Each row comes from the steps of one walk. Every step used is in the known rows, and no mark comes twice. Write the walk behind each row, first mark first.
Known rows
w > x > k: [-0.057 -0.047 -0.213 -2.789 -0.108  0.114 -1.343  1.333 -0.686  0.956
  2.529 -0.331  1.323 -0.873  0.330 -0.900 -0.845 -1.783 -0.752  0.065
  3.222]
r > t > w > x > k > h: [ 1.965 -0.591  0.689  3.558 -2.917 -1.040 -0.514  0.427 -1.040  0.623
 -0.127 -0.035  0.188  0.946 -0.226 -0.711  0.782  2.661 -1.975 -0.782
  1.147]
t > r > h: [ 0.419  0.309 -0.900 -1.354  0.900 -0.756  1.500 -1.717  0.014 -0.912
  2.405 -0.484 -0.172 -1.882 -0.716  0.296  0.182 -0.423 -2.994  2.490
 -0.436]
t > k > x > w: [ 0.776  0.876 -0.145  2.050  3.097 -0.792 -1.864 -0.069 -1.667  0.013
  1.861  0.211  0.254 -0.250 -0.530  0.567  1.992 -0.786 -0.839  2.177
  2.198]
x > r > h > k: [-1.296  0.124 -0.310 -2.060 -0.147  0.412  1.441 -1.350  0.630  0.564
 -0.117 -0.415  0.677 -0.171  0.651  0.398 -1.540 -1.179  0.645 -0.506
 -0.835]
h > r > t > w: [ 0.449 -0.512  0.602  7.580 -2.353  0.236  1.632  0.373  0.887 -0.437
 -1.785  0.159 -1.335  2.775  0.265 -0.047  1.431  2.538  1.111 -0.626
 -1.851]
r > t > w > x > k: [ 1.342 -0.779  0.380  3.497 -2.931 -0.913 -0.952  0.996 -1.411  0.712
  0.809  0.089  0.579  1.415 -0.361 -0.950  0.943  1.956 -1.264 -0.852
  2.260]
k > x > r > h: [-2.175  0.422  0.623  1.936  1.933  0.195 -0.727 -0.609 -0.141  0.274
 -0.699 -0.084 -0.556  0.348 -0.276  0.493  0.582 -1.793  0.711  0.163
  1.762]
r > h > k > t: [ 0.114  0.804  0.669  0.657 -1.567  0.429  2.458 -2.044  1.989 -1.163
 -3.290 -0.123 -2.005  2.171  0.123  0.768 -0.150  1.063  0.491 -0.138
 -5.916]
r > h > k: [-0.334  0.492  0.651  1.336 -0.629  0.664  2.661 -1.512  1.345 -0.935
 -3.539 -0.523 -1.615  1.543 -0.097  0.747 -0.450 -0.033  1.059  0.393
 -4.808]
w > x > k > h > r: [ 0.780  0.122  0.543 -1.091 -0.339  0.186  0.244  0.426  0.502  0.598
  0.858 -0.465  0.342 -1.041  0.464 -0.377 -1.018 -0.423 -1.344 -0.127
  0.576]
w > x > r: [-0.606 -0.575 -0.536 -1.510 -0.784  0.228 -1.264  1.160 -0.642  1.115
  3.109 -0.080  1.601 -0.770  0.379 -0.467 -0.898 -0.946 -0.697  0.701
  3.005]
h > r: [-0.742  0.147 -0.117  3.986  0.070  1.030  1.276  0.405  1.436 -0.589
 -1.713 -0.109 -1.265  1.482  1.056  0.195  0.540  0.405  1.998  0.253
 -1.949]
t > w > x > r: [ 0.093 -0.613  0.095  0.550 -0.969 -0.801 -0.829  0.850 -1.804  1.110
  3.032  0.282  2.913  0.493 -0.777 -0.163  0.361 -0.720 -1.260  0.357
  2.408]
r > h: [-0.585  0.964 -0.153 -0.570  0.261  0.163  0.914 -1.075  0.260 -0.364
 -2.341 -0.396 -0.630  0.497  0.105  0.450 -1.034 -0.733 -0.187  1.821
 -2.331]
w > x: [ 0.011 -0.300 -0.209  0.494 -0.738  0.288 -1.280  1.532 -0.553  0.278
  1.364 -0.095  0.300  0.113  0.126 -0.461  0.019 -0.314 -0.482  1.411
  1.449]
q > x > k > t > w: [-0.272  0.314 -1.039 -7.914  1.923 -0.403 -3.272  1.177 -1.208  0.093
  0.822  0.906  1.243 -1.864 -0.286 -0.618 -0.847 -1.246  0.707 -0.996
  2.357]
h > r > t > k: [ 0.714 -0.311 -0.167  6.846 -1.109  0.240  1.392  0.025  0.878 -0.699
 -0.655  0.162 -1.900  1.766  0.491  0.156  1.144  2.885  0.524 -0.416
 -1.882]
q > x > k > t: [-0.526  0.434 -1.311 -8.538  2.155 -0.073 -3.419  1.222 -0.789  0.005
  0.488  0.773  0.640 -2.217  0.189 -0.728 -1.178 -1.279  1.056 -0.865
  2.383]
w > x > r > h > k: [-0.433 -0.535  0.287 -0.550 -1.570  0.417  0.810  0.005  0.323  0.596
  1.681 -0.235  0.784  0.015 -0.233  0.072 -1.266 -0.660 -0.530  0.397
  0.087]
k > h: [ 1.138  0.858 -0.122 -0.497  1.187 -0.138 -0.240 -0.779  0.417 -0.139
 -3.254 -0.570 -1.070 -1.426  1.601  0.376 -0.314  1.421 -1.467  0.950
 -2.066]

Which walk is each row?
[-0.924 -0.278  1.194  5.120  0.610  1.016  0.712  0.139  1.033 -1.014
 -3.097 -0.300 -2.473  2.145  0.029  0.373  2.404  0.031  3.013 -1.490
 -1.803]
h > k > x
[ 0.463 -0.237  0.325 -0.317 -0.514 -0.881 -0.875  1.000 -1.853  1.007
  2.629  0.118  2.695  0.433 -0.831 -0.494  0.424 -1.254 -1.233 -0.078
  2.591]
t > w > x > k
[ 1.894  0.226  1.004  5.286 -1.123 -0.115  2.002 -1.078  1.428 -0.517
 -4.071 -0.305 -2.004  0.552  0.912  0.588  0.505  3.665 -1.187 -0.069
 -4.161]
k > h > r > t > w
[-1.350 -0.350 -0.835 -5.637  1.621  0.502 -1.089  0.429 -0.413 -0.112
 -0.655  0.467  0.530 -1.927 -0.560  0.251 -1.881 -1.311  1.765 -0.001
  0.392]
q > x > r > h > k
[ 0.608 -0.037 -0.339 -0.049  0.309 -0.397  2.725 -2.014  0.779 -1.333
  1.618 -0.584 -0.897 -1.130 -0.840  0.509  0.592  0.011 -2.076  1.491
 -2.172]
t > r > h > k
[-1.362 -0.432  0.969  3.769  0.598  0.988  0.727 -0.126  0.975 -0.421
 -1.793 -0.289 -1.582  1.550  0.210  0.375  1.800 -0.423  2.817 -2.000
 -0.729]
h > k > x > r
[ 0.238 -0.633  0.790  1.534 -1.704 -0.573  0.881 -0.027 -0.977  0.684
  1.824  0.154  2.191  1.209 -1.297  0.228  0.234 -0.375 -0.935 -0.025
  0.029]
t > w > x > r > h > k
[ 0.123 -0.328  0.193  6.717 -1.945  0.766  1.384  0.457  1.455 -0.590
 -2.303 -0.044 -2.188  2.233  0.968 -0.150  0.956  2.505  1.582 -0.445
 -1.856]
h > r > t
[-0.130  0.468 -1.155 -8.767  2.078 -0.412 -2.123  0.177 -0.482 -0.387
  1.320  0.667  0.519 -2.792 -0.572 -0.401 -1.322 -1.217 -0.332 -0.212
  1.489]
q > x > k > t > r > h
[-1.496 -0.397 -1.656 -6.704  2.419  0.319 -3.102  1.589 -1.330  0.386
  0.777  0.618  1.318 -2.710  0.102 -0.270 -1.533 -1.609  1.560  0.283
  3.291]
q > x > r
[-0.745  0.200 -0.038 -1.888 -1.049 -0.090  1.459 -1.817  0.658  0.533
  0.350 -0.023  1.013  0.643  0.276  0.491 -0.998 -0.328 -0.071 -0.998
 -1.616]
x > r > h > k > t > w
[ 0.640 -0.339  0.624  1.374 -2.582  0.134  1.038 -0.582  1.249 -0.420
  0.088  0.397 -0.399  2.447  0.241  0.150  1.483  1.816  0.777 -2.220
 -3.131]
h > k > t > w > x > r
[-0.598 -0.300 -0.087 -1.484 -1.136  0.186 -0.051  0.196 -0.216  0.887
  2.307 -0.182  1.271 -0.463 -0.145 -0.073 -1.535 -1.008 -1.159  1.145
  1.330]
w > x > r > h
[-0.957  0.113 -1.317 -7.849  3.095  0.186 -3.219  1.777 -1.421  0.217
  0.190  0.378  1.014 -2.844  0.009 -0.730 -1.446 -2.428  1.558 -0.375
  3.511]
q > x > k
[ 0.407  0.977 -1.245 -6.564  0.843 -0.844 -1.282 -0.794  0.119  0.389
  3.533 -0.074  0.980 -1.661  1.209 -0.955 -0.124 -0.999 -1.863 -1.283
  2.481]
x > k > t > r
[ 0.530 -0.111 -0.130 -4.242  1.607 -0.214 -1.408  0.804 -0.639 -0.021
 -1.394  0.410  0.254 -2.261 -0.386 -0.276 -1.120  0.035  0.396 -0.980
  0.927]
q > x > k > h > r > t > w
[-0.233  0.749  1.784  2.927 -0.386  0.644  2.365 -1.528  1.442 -0.865
 -4.239 -0.528 -1.843  2.095 -0.635  0.939  0.521 -0.753  1.444  1.264
 -4.043]
r > h > k > x > w
[ 0.111 -0.438  0.408  0.558 -1.245 -0.830  0.019  0.177 -1.505  0.972
  2.463  0.225  2.680  0.701 -1.185  0.105 -0.062 -0.702 -1.542  0.717
  1.206]
t > w > x > r > h
[ 0.868  0.249  0.595  0.904  0.340 -0.415  2.446 -2.022  0.845 -1.174
  1.086 -0.620 -0.867 -0.778 -1.250  0.630  1.271 -0.626 -1.762  2.437
 -1.495]
t > r > h > k > x > w
[ 0.657 -0.766  0.890  7.972 -2.924  0.275  1.678  0.585  0.891 -0.395
 -1.094  0.201 -1.203  2.816 -0.104 -0.073  1.352  2.670  0.671 -0.452
 -1.740]
h > r > t > w > x
[ 0.445  1.017  0.041 -2.828  1.581  0.064  0.638 -0.766  0.903  0.558
 -1.293 -0.739  0.021 -1.665  1.682 -0.244 -1.230 -0.780 -0.488 -1.311
 -0.102]
x > k > h > r
[-0.458  0.334 -0.908  1.508  3.666 -0.802 -1.723 -0.373 -1.760  0.204
  3.345  0.357  0.412 -0.910 -0.391  0.620  1.252 -0.589 -1.100  0.070
  2.713]
t > k > x > r
[ 0.946 -0.041  0.758  7.826 -1.037  0.226  1.150  0.021  0.946 -0.543
 -1.179  0.134 -1.899  2.166  0.128  0.275  1.841  2.263  0.818  0.538
 -1.244]
h > r > t > k > x > w
[-0.875 -0.784 -1.418 -4.726  1.014  0.131 -3.068  1.591 -1.328  0.389
  0.370  0.662  0.688 -2.164  0.024 -0.525 -1.241 -0.107  1.240 -0.214
  3.341]
q > x > r > t
[-0.126  0.265 -0.573 -6.272  2.889  0.257 -1.618  0.884 -0.245 -0.106
 -1.472  0.249  0.068 -3.011  0.128 -0.189 -1.624 -1.039  1.003 -0.556
  0.900]
q > x > k > h > r
[ 0.627 -0.646  0.880  6.384 -2.590  0.170  1.634  0.497  0.825 -0.046
 -0.538  0.074 -0.720  2.324  0.002 -0.283  0.933  1.986  0.576 -1.120
 -0.873]
h > r > t > w > x > k
